What can hang from each mark:
V: R Z
P: V Z
G: P R V
R: P
K: P R V
Z: G K R

Each row was made from one small tree. The marks that hang from a mark follow it in brackets, in alphabetical order. Every link used is in the known rows. Write each row's tree.
Known rows:
P(V(Z)): [ 2.75  1.54  0.16 -1.06 -0.26 -0.66  0.86 -0.41  3.31  0.71  1.50 -0.90
 -0.49 -0.70 -1.03  0.07  1.29 -2.12  0.47 -0.15  0.15  0.81 -0.19  0.35
 -0.56 -0.06]
P(Z): [ 0.26 -1.39  1.59  0.74 -1.51 -1.35  0.57 -2.06  0.20  0.11  2.01 -0.88
 -1.25 -1.68 -0.17  2.43  0.93 -0.43 -2.07 -0.93 -0.33 -0.69 -0.07  2.57
  1.46  2.08]
P(V(R) Z): [ 0.92 -0.17  0.19 -1.20 -1.65  1.01  1.57 -0.45  0.96  2.35  0.92 -0.18
 -1.75 -2.82 -0.65  2.83  4.41  0.85 -0.92 -3.23 -0.13  1.49 -2.82  0.78
  0.71  1.69]
G(V(R(P) Z(K))): [ 0.32  1.94 -0.53  0.61  4.15  1.40 -1.14  1.64  1.66 -0.22 -2.10  0.32
  3.34 -0.35 -0.54 -1.19  2.45 -1.30 -3.32  4.80 -2.40  3.85 -6.35 -0.52
 -1.12 -2.18]
R(P(V)): [ 0.85  1.72  0.94  0.46 -2.69  1.17 -0.24  0.18 -0.02 -1.17  3.37 -3.13
  0.01  2.08 -0.52  0.06  0.99  0.92 -1.15 -0.28 -0.26  1.05 -3.02  1.32
  0.11 -0.80]
K(R): [ 1.83 -0.18 -0.48  0.64  0.44 -0.10 -1.13 -3.28 -0.15 -3.30 -0.22 -0.18
  2.65  3.05  0.89  0.75 -1.63 -2.35  0.10 -1.72  2.48 -1.13  3.78  1.06
  0.63  0.66]
G(R(P) V): [-0.26  1.74  0.67 -0.64 -2.33  2.86 -2.63  0.38 -0.39  0.60  3.24  0.05
  2.94  3.06 -1.02 -1.70  1.20  3.89 -2.12  3.31  0.21  3.15 -2.77  1.15
  1.41  0.28]
R(P(V(Z))): [ 1.93  2.81  1.93  0.08 -1.38 -0.25  0.11  0.78  1.76 -1.54  2.03 -2.22
 -0.02 -0.15 -1.67 -0.58  1.49 -1.04 -2.04  0.84 -0.87  2.50 -2.98  0.25
 -1.29 -1.60]
K(V(Z)): [ 2.86  0.80 -0.14 -0.45  2.54 -2.21 -0.32 -1.08  4.38 -3.18  0.46 -0.79
 -0.78  0.62 -0.24  1.41 -0.98 -1.42 -3.07 -0.48  0.18  0.57  1.36 -0.18
 -1.02 -1.26]
G(P V(Z(K R))): [-0.40 -1.89 -2.86 -0.47  3.06  0.97 -1.10  2.25  2.64  3.43 -1.87  1.95
  3.66 -1.56  0.51 -3.17  0.39  0.40  3.38  4.75 -1.04 -1.97  1.64 -2.11
  0.09 -0.65]
Z(G K): [-0.91  0.20 -1.11  2.87  1.29 -0.47  0.71 -0.20 -3.72 -0.37  0.21 -0.33
 -0.10  2.21  1.17 -1.01 -2.20 -1.34  1.23  0.69 -0.90 -2.10  0.10  1.25
  0.87 -0.06]
K(P(V Z(G)) R): [-1.07 -1.47  3.79 -2.52 -4.16 -2.00  1.31 -2.20 -0.94 -1.46  0.12 -1.72
 -3.11  0.23  0.85  1.41 -3.20 -3.25  2.25 -6.43  3.17 -0.80  4.24 -0.53
 -1.02  3.91]
V(R Z): [ 2.34  1.85 -0.21  0.53  3.76 -0.99  0.01 -1.48  2.97 -1.81 -3.50  1.89
  0.87 -3.18 -2.02  1.68  3.45 -1.13 -2.08  1.06  0.06  2.08 -2.02  0.02
 -0.61 -2.06]
G(R): [ 0.71  1.17 -1.26 -0.42 -0.76  1.25 -1.27 -0.66 -0.41  0.73  0.82  1.57
  1.19  1.67 -1.15  0.61  1.42  1.98 -0.05  1.89  1.32 -0.03  1.08  1.61
  2.48 -0.50]
G(P(V(Z))): [ 1.34  0.97  0.19 -2.78 -1.50 -1.11  0.30  0.67  3.44  2.79  0.79 -1.00
 -0.85 -2.51 -2.38 -1.43  2.37  0.26  2.95  0.20  0.33 -0.03 -0.21 -0.62
  0.64  0.77]
R(P(V Z(G K))): [-1.92 -0.44  1.86  1.86 -3.60  0.61  2.05  1.90 -4.60  1.44  3.39 -2.54
 -2.70  0.46  1.09 -0.08 -0.38 -0.15 -1.01 -0.98 -2.78  0.33 -3.54  1.15
  0.08  0.92]
G(V(Z(R))): [ 1.44 -0.84 -0.74  0.93  2.42  0.00 -0.69 -0.86  3.97  0.49  0.36  2.02
  3.29 -1.11  0.44 -0.77 -0.21 -0.92 -0.15  2.66  0.19 -0.06  1.37 -0.61
 -1.48 -0.25]
V(Z(R(P))): [ 1.70  1.08  0.57  2.89  1.60 -0.66 -1.05 -0.14  0.83 -3.62 -1.42  0.50
  1.75 -1.46 -0.38  0.94  0.56 -0.74 -2.57  3.03 -1.02  0.48  0.49  0.36
 -1.61 -4.33]
G(R(P)): [ 0.48  2.45  0.39  0.93 -2.24  1.89 -2.21  0.21 -1.76 -1.64  1.03 -0.05
  1.34  1.79 -1.46  0.44  1.73  3.09 -2.24  2.90  0.11  1.29 -1.40  1.91
  2.04 -2.19]
K(V(R)): [ 1.76  0.54 -2.42 -0.37  3.57 -0.04 -0.62 -1.21  3.00 -2.93 -0.47 -0.06
 -0.71  1.06  0.05  2.80  0.63  0.79 -2.57 -2.08  0.70  1.14 -0.74 -0.44
  0.17 -1.99]
P(V): [ 1.33  0.52 -0.61 -0.46 -1.36  0.63  0.39 -0.71  1.37  0.61  3.22 -1.53
  0.20  1.76 -0.07  0.38  0.54 -0.15  1.30 -1.55  0.59 -0.60  0.35  0.91
  0.84  0.89]
P(V(Z(K))): [ 1.83  1.41 -1.73 -0.46  1.71  0.39  0.93  1.46  1.62  1.80  0.41 -1.28
  1.19  0.53  0.31 -0.82  1.21 -3.16  1.33  1.38 -1.42 -0.72 -0.25 -0.20
 -0.01 -0.87]
R(P): [ 0.35  1.45  1.55  2.44 -0.41  0.05 -1.41 -0.82 -0.56 -3.51  1.85 -1.76
  0.84  1.79 -0.49  0.64  0.28  0.66 -2.64  1.55 -0.57  0.51 -2.33  2.01
  0.62 -1.38]
Z(K R): [ 0.19 -1.26 -3.72  3.45  3.72  1.60 -0.51  0.85 -1.26 -0.50 -1.16  1.03
  3.91  1.77  2.38  0.50 -0.73 -0.69  1.82  2.58 -0.95 -3.88  3.35  0.81
  1.07 -2.60]
Z(G K R(P(V))): [-1.23  0.53 -1.38  3.55 -0.53  2.40  0.49  2.43 -4.77 -0.13  1.35 -1.05
  0.99  2.80  2.03 -1.47 -1.56  0.49  1.70  0.70 -1.70 -1.84 -0.78 -0.58
 -0.88 -2.60]

Write each row's tree:
[-1.67 -1.55  1.70 -1.24 -3.84  0.55  0.42 -0.69 -1.87  4.21  3.01  1.65
 -1.70 -0.43 -0.35 -1.17  0.57  2.95 -0.74 -0.15  0.57  1.49 -0.88  1.71
  1.20  4.56] : P(Z(G(R V)))
[-2.07 -0.90 -3.15  0.83 -0.84  1.40  0.73  2.85 -2.91  3.79  0.11  0.87
 -0.04  0.71  0.94 -2.59 -1.21  2.20  6.79 -0.09 -0.55 -4.21  1.91 -1.77
  0.81 -0.47] : Z(G(P(V)) K R)
[ 2.63 -0.58 -1.87  0.87  3.90 -1.19 -0.54 -0.62  4.33 -2.82 -0.74  0.86
  0.46 -0.03  0.56  2.02 -1.30 -1.11 -1.89  0.00  0.30 -1.06  4.40 -1.26
 -1.88 -3.30] : K(V(Z(R)))
[-1.40 -1.29 -0.82  1.60 -1.12 -1.00 -0.26 -0.26 -1.61  0.84 -0.97  1.95
 -0.38 -1.24 -0.57 -1.47 -1.07  3.16  3.91  0.26  1.01 -3.63  2.89 -0.43
  0.72 -0.61] : Z(G(P) R)
[ 1.65  3.44  1.28  0.70  2.17 -0.67 -0.87 -0.78  1.31 -3.66 -2.93  0.54
  0.81 -2.67 -2.26  1.59  3.21 -0.43 -4.39  2.24 -1.12  3.79 -4.72  0.37
 -1.23 -3.42] : V(R(P) Z)
[ 1.06  2.06  0.75 -0.02 -0.47 -1.13 -0.07 -0.66 -1.11  0.87 -1.16  2.97
 -1.25 -0.67 -2.49 -1.06  0.44  0.91 -0.18  2.06  0.81  0.90  0.47  0.88
  0.19 -0.52] : V(Z(G(R)))
[ 1.39  0.47  0.86  0.21  1.91 -3.35  0.48 -1.45  1.92 -3.38  0.52 -0.34
 -2.83  0.61 -0.50  0.34 -3.01 -1.21 -2.59 -1.59  0.17  0.58  1.43 -0.33
 -1.93 -0.81] : K(V(Z(G)))
[ 1.20 -0.77  0.51 -2.54  1.66 -1.43 -1.91 -2.93  3.23 -6.84 -1.47 -2.23
  0.86  4.11  1.57  2.65 -4.88 -3.13 -0.69 -4.11  4.16 -1.40  7.12 -1.49
 -0.56 -0.02] : K(P R V)
[-0.39 -0.24 -0.18 -0.56  1.41 -1.51 -0.15  0.08 -2.15 -0.23 -4.29  1.75
  0.80  0.19 -0.17 -3.24 -2.09 -2.73  3.70  0.09  0.53 -1.73  2.42 -1.06
 -0.31 -0.38] : V(Z(G(P) K(R)))
[-0.89 -0.48  0.76  0.92 -2.43  1.54  1.05  1.92 -2.16  1.27  2.94 -3.27
 -0.20  0.48  1.17  0.95  1.48 -0.68 -1.70 -0.01 -2.58  0.23 -3.22  1.74
  1.23  0.40] : R(P(V Z(K)))
[ 2.54  2.40 -0.75 -1.24  1.95  0.22  1.02 -0.35  3.44  0.50 -1.20  0.99
 -0.31 -2.81 -2.09  1.05  3.86 -1.27 -0.45 -0.84  0.11  2.21 -2.62 -0.79
 -0.92 -1.35] : P(V(R Z))
[ 0.11 -0.20 -1.10  1.71  4.38 -1.55 -0.36  0.29  2.09 -2.58 -5.00  0.86
  2.54 -1.61  1.05  1.42 -1.94 -4.40  2.42  3.81  0.01 -3.24  4.87 -1.31
 -0.91 -3.50] : V(Z(K(P) R))
[ 3.01  1.33 -1.50 -1.07  4.88 -1.51 -0.36 -0.88  4.94 -3.12 -2.21  0.61
 -0.73 -1.29 -1.37  2.24  1.78 -0.85 -3.43 -1.08  0.18  2.58 -1.06 -0.92
 -1.60 -2.51] : K(V(R Z))
[ 1.24  1.69  2.23 -2.60 -0.52 -2.30  0.41 -1.10  4.58 -0.96 -0.33 -1.88
 -0.81 -1.49 -1.26  1.34 -0.56 -3.34  1.64 -0.54  1.94  0.17  1.64 -1.41
 -1.27  0.26] : K(P(V(Z)))
[ 0.37 -0.28  1.33 -0.21  0.48 -0.25 -0.47 -0.25  1.42 -3.39  0.30 -1.76
 -2.23 -1.40 -0.15  3.81  2.14  1.88 -6.78 -2.52 -1.14  3.04 -4.15  0.94
 -0.09 -1.36] : K(V(R(P(Z))))
[ 0.18  2.58  1.79 -1.99  0.32 -2.49  1.72 -0.81  2.16 -1.34 -3.52  0.82
 -3.06 -3.61 -1.97  1.16  0.23 -2.32  1.74 -2.06  2.01  1.80 -1.00 -2.30
 -2.41 -0.07] : K(P(V(R Z(G))))
[-0.41  0.16 -2.01  4.62  2.05  2.09 -1.56  1.53 -2.44 -2.34 -0.55 -0.47
  3.77  2.37  1.87  0.36 -0.47 -0.13 -0.72  3.86 -1.93 -2.35  0.50  0.81
  0.52 -4.36] : Z(K R(P))
[ 1.10  0.03 -0.01  2.83  1.94 -2.06  0.62 -1.57 -0.27 -1.70 -1.43  2.55
 -0.09 -1.82 -0.19 -0.38 -1.32 -1.29  0.57  0.83  0.13 -1.20  2.15 -0.12
 -2.06 -1.82] : V(Z(G R))
[-1.88 -1.15  2.66 -2.76 -2.73 -2.31 -0.12 -0.71 -0.15 -1.04  0.17 -0.41
 -5.11  0.04 -0.16  3.06 -2.53  1.64 -1.62 -3.09  2.06 -0.18  4.11 -0.51
  0.27  1.73] : K(P(Z(G(R))) V)
[-2.17  1.40 -0.43  1.01 -1.35  2.54 -1.68  2.28 -4.56  1.98  1.60  0.51
  2.03  3.98  0.66 -3.66 -1.56  2.44 -0.53  4.04 -1.20  1.83 -2.86  0.73
  0.99  0.37] : Z(G(R(P) V) K)
[-0.54  3.30  0.68  1.50  0.22  0.64 -1.03  2.10 -4.14 -0.52 -2.19  1.17
  0.28  1.02 -0.84 -1.80  0.06  0.20 -1.73  4.44 -1.84  1.62 -2.27  0.79
 -0.01 -2.88] : V(Z(G(R(P)) K))
[-2.58 -2.55 -2.91  1.29  0.71  1.33 -0.66  1.91 -1.77  3.44 -0.19  2.01
  2.04  0.39  1.58 -4.35 -2.10  2.55  4.97  2.84 -0.46 -3.01  1.26 -1.15
  0.70  1.09] : Z(G(P V) K R)
[-1.85  0.01  2.94 -2.88 -5.79 -0.73  1.54  0.04 -1.33  2.53  0.98 -0.20
 -3.99 -1.48 -1.02  0.98  0.05  1.35  2.09 -3.12  2.17 -0.13  2.06 -0.09
  0.55  3.24] : K(P(V Z(G(R))))
[-1.04  0.16  0.08  1.46 -0.13  1.66 -1.64 -0.51 -4.32 -2.13  0.85 -1.10
  3.12  5.70  2.67 -3.13 -3.85 -1.23 -1.07  0.52 -0.14  0.77 -0.83 -0.15
 -0.78  0.86] : Z(G(V) K(R(P)))
[-2.01 -1.75 -1.17 -1.24 -0.01  0.91 -1.11 -0.11 -2.35  1.85 -0.66  0.79
  2.46  3.27  1.49 -4.93 -3.51  0.03  4.25  0.08  1.19 -1.66  2.29 -1.04
  0.82  3.25] : Z(G(P V) K(R))
[ 1.00  1.92 -0.29  0.36  2.07  0.44 -1.32 -0.29  1.44 -5.32 -0.08 -1.37
 -0.19  1.98 -0.36  2.15  1.01  2.06 -5.17 -1.07 -0.24  2.77 -3.06 -0.12
 -0.39 -3.35] : K(V(R(P)))
[-0.12 -0.11 -1.13  2.13  1.47  0.28 -0.20 -1.62 -4.53 -1.99 -1.96  0.50
  1.79  4.25  2.29 -1.38 -3.71 -2.96  1.42 -1.34  0.91 -2.37  3.14  0.48
 -0.05  0.24] : Z(G K(R))
[-1.27 -1.54  1.67 -0.10 -0.71 -0.29  1.44 -1.51 -0.24  1.90  0.85  1.52
 -2.16 -2.76 -0.20  0.02  1.94  1.48 -1.53 -2.13 -0.31  2.61 -4.12  0.80
 -0.27  3.89] : P(Z(G(V(R))))
[-1.37 -1.48 -1.37  0.69  2.55 -0.74  1.37  0.38 -1.71 -0.76 -0.99  0.06
 -2.96 -0.54  1.55  2.24 -0.58  0.34 -2.55 -3.19 -1.48  0.12 -1.92  0.14
 -0.21 -0.20] : P(Z(G K(V(R))))
[-1.43 -3.66 -0.28 -2.77 -0.59  1.34 -0.97  0.49 -0.40  3.71  0.22 -0.38
  2.64  0.61  1.73 -2.12 -0.55 -1.02  2.10 -0.36  0.16 -1.13  2.31 -0.15
  2.06  4.41] : G(P(Z(K(R))) V)
[ 1.57  0.83 -0.38 -2.00  0.05  0.93 -1.46 -0.23  2.75  2.54  0.92  2.09
  2.48  0.29 -1.75 -1.68  1.84  1.00 -0.71  3.63  0.79  2.75 -0.20  0.20
  0.31  1.25] : G(R V(Z))
[-2.53 -1.73  2.51  1.64 -1.87  0.01  0.69  0.66 -3.63  1.14  3.29 -1.72
 -0.84  0.90  1.45 -1.70 -1.25  0.46 -2.20  1.38 -2.64  1.14 -4.36  1.93
 -0.13  2.64] : R(P(Z(G(V) K)))
[ 1.13  0.17  0.12 -1.36  0.77 -1.24  0.18 -0.37  4.43 -1.20 -1.34 -0.13
  0.60 -2.02 -0.21  1.57 -0.93 -2.66  2.32 -0.09  2.02 -1.75  4.60 -2.52
 -1.87 -1.66] : K(P(V(Z(R))))
[-1.46  0.48 -2.10  0.05 -0.34  2.19 -0.76  1.02 -3.19  3.77  1.39  1.48
  1.68  3.72  0.74 -3.05 -1.10  1.68  1.45  2.79 -0.34 -0.32 -0.38  0.65
  1.48  1.61] : Z(G(R V) K)
[-2.45 -3.68  2.69  0.57 -1.66 -2.09  0.57 -1.62  0.63  0.26  0.60  0.47
 -1.44 -2.34  1.25  0.77 -3.19 -0.16  1.62 -1.48  1.86 -1.97  3.11 -0.65
 -1.30  3.72] : K(P(Z(G(V) R)))
[-0.39 -1.11 -1.31  0.13  4.28 -0.28 -0.85  0.58  3.69 -0.45 -3.04  0.97
  3.81 -0.35  1.55 -0.46 -2.21 -3.75  1.86  4.43  0.54 -1.78  3.60 -2.65
 -1.52 -0.92] : G(V(Z(K(P) R)))
[-0.97 -1.73  4.15  0.21 -3.68  0.04 -0.16 -2.23 -2.90 -1.73  2.54 -1.39
 -0.24  1.33  1.26 -1.21 -2.39 -0.41 -3.10 -2.57  0.49  2.37 -0.77  1.05
 -1.19  3.75] : K(R(P(Z(G(V)))))
[-1.55 -1.11  2.59 -1.46  0.35 -3.33  1.01 -1.80  1.68 -3.26 -1.91 -0.93
 -5.61 -2.57 -0.26  4.18 -1.81  0.18 -2.31 -5.02  1.60  0.62  0.15 -1.14
 -1.22  1.33] : K(P(Z(G)) V(R))
[-0.76 -3.23 -0.49 -1.19 -3.33  0.80  0.82  1.27  1.02  4.54  1.97  0.02
 -1.17 -3.62 -0.13  0.16  2.04  3.02  3.67 -1.93  0.13 -2.56  2.40 -0.28
  1.63  1.44] : G(P(V Z(R)))
[-1.58 -1.62 -1.55 -2.17 -0.62  1.44  1.39  2.59 -0.13  5.24 -1.05  0.06
 -1.21 -3.30 -0.61  0.59  4.85  1.96  2.55 -0.97 -1.65 -0.64 -3.14 -0.52
  2.57  1.20] : G(P(V(R) Z(K)))
[-2.33 -4.09 -0.85  2.57  0.33  0.72  1.25  0.63 -2.55  3.18  1.25  1.27
  0.54 -0.34  3.10 -1.23 -1.62 -0.23  1.22  0.56 -1.77 -2.18  1.31  0.62
 -0.17  2.27] : P(Z(G(V) K R))
[-1.02  1.38  1.72  1.24 -0.29  0.74 -0.87 -0.96 -1.20 -1.72  0.90  0.28
  0.24  0.41 -0.69 -1.55  0.36  2.53 -2.56  0.63 -0.32  3.94 -6.11  0.34
 -1.29  0.06] : Z(G(V(R(P))))
[ 1.10  2.02 -0.74 -4.27 -3.17  0.75 -0.59  2.02  2.13  4.86 -0.34  1.06
 -0.29 -2.06 -3.66 -1.84  3.34  3.04  3.19  1.71  0.90  1.02  0.40 -1.03
  1.74 -0.04] : G(P(V(Z)) R)
[ 0.09  0.65 -1.53 -2.44 -1.06  1.16  0.10  0.99  1.91  2.58 -0.97  0.55
 -0.26 -1.86 -2.29 -0.56  3.73  3.23  3.11 -1.38  0.88  0.40 -2.29 -1.24
  1.61 -0.03] : G(P(V(R)))
[-1.35 -0.73 -0.66  0.33 -0.40  1.04  2.92  1.12 -2.94  3.00 -0.25  0.46
 -2.61 -1.41  0.81  0.65  2.14 -0.08  0.90 -2.85 -1.48  0.16 -3.52  0.55
  0.34  1.39] : P(V(R) Z(G K))
[ 0.37  1.31  2.03  3.64  0.51 -1.49 -0.18 -0.78 -1.55 -3.76 -1.38  1.23
 -0.33 -1.77 -0.27 -0.59 -1.31 -0.25 -1.54  2.18 -0.90  0.22 -0.37 -0.13
 -2.58 -3.82] : V(Z(G R(P)))
[-0.36 -3.52 -1.35 -2.25  0.52 -0.09 -0.62  0.52 -0.04 -0.04 -0.55 -1.32
  0.11  1.58  1.66  0.87 -1.92 -0.71  0.31 -3.07  0.18 -2.53  4.73 -0.42
  2.00  1.31] : G(P(Z(K(R V))))
[-0.87 -1.56  0.18 -0.46 -1.89  0.86  1.88 -0.44 -4.18  1.88  0.85 -0.82
 -1.03  2.23  2.33 -0.68 -1.95 -2.90  1.19 -4.63  0.08 -1.40  2.15  0.38
  0.01  3.16] : P(V Z(G K(R)))
[-2.02 -0.41  3.15 -2.23 -2.44 -1.56  2.29 -0.77  0.05  0.10 -1.23 -0.42
 -4.72 -3.65 -0.74  2.37  0.95 -0.10  1.05 -4.70  1.58  0.80 -1.08 -0.59
 -1.03  2.17] : K(P(V(R) Z(G)))
[-0.43 -1.57  0.58  1.10  0.44 -0.04 -0.32  1.58 -1.01 -2.41  2.26 -3.99
 -1.15  2.00  2.07  2.62 -0.97  0.01 -4.93 -0.03 -2.91  0.00 -1.39  1.47
  0.82 -1.10] : R(P(Z(K(V))))
[ 1.45  2.03 -2.59 -0.87  3.70  1.41  0.80  1.62  1.84  1.69 -2.32  0.68
  1.33 -0.90 -0.70  0.10  3.50 -2.51  0.53  1.02 -1.48  1.01 -2.98 -0.89
 -0.70 -1.94] : P(V(R Z(K)))
[-1.50  0.91 -0.86 -2.78 -5.24  1.29 -0.02  1.43 -2.19  4.97  1.53  1.32
 -2.18  0.19 -2.54 -2.92  1.05  5.20  5.14 -0.83  1.75 -0.54  0.48 -0.26
  2.26  1.75] : Z(G(P(V) R))
[ 0.81 -2.11 -0.53  0.89 -2.58  1.04  1.47 -0.06  0.56  2.78  2.86 -0.11
 -0.52 -1.63  1.18  2.22  1.46  0.49  0.93 -2.33  0.10 -2.13  2.43  0.61
  0.33  0.99] : P(V Z(R))
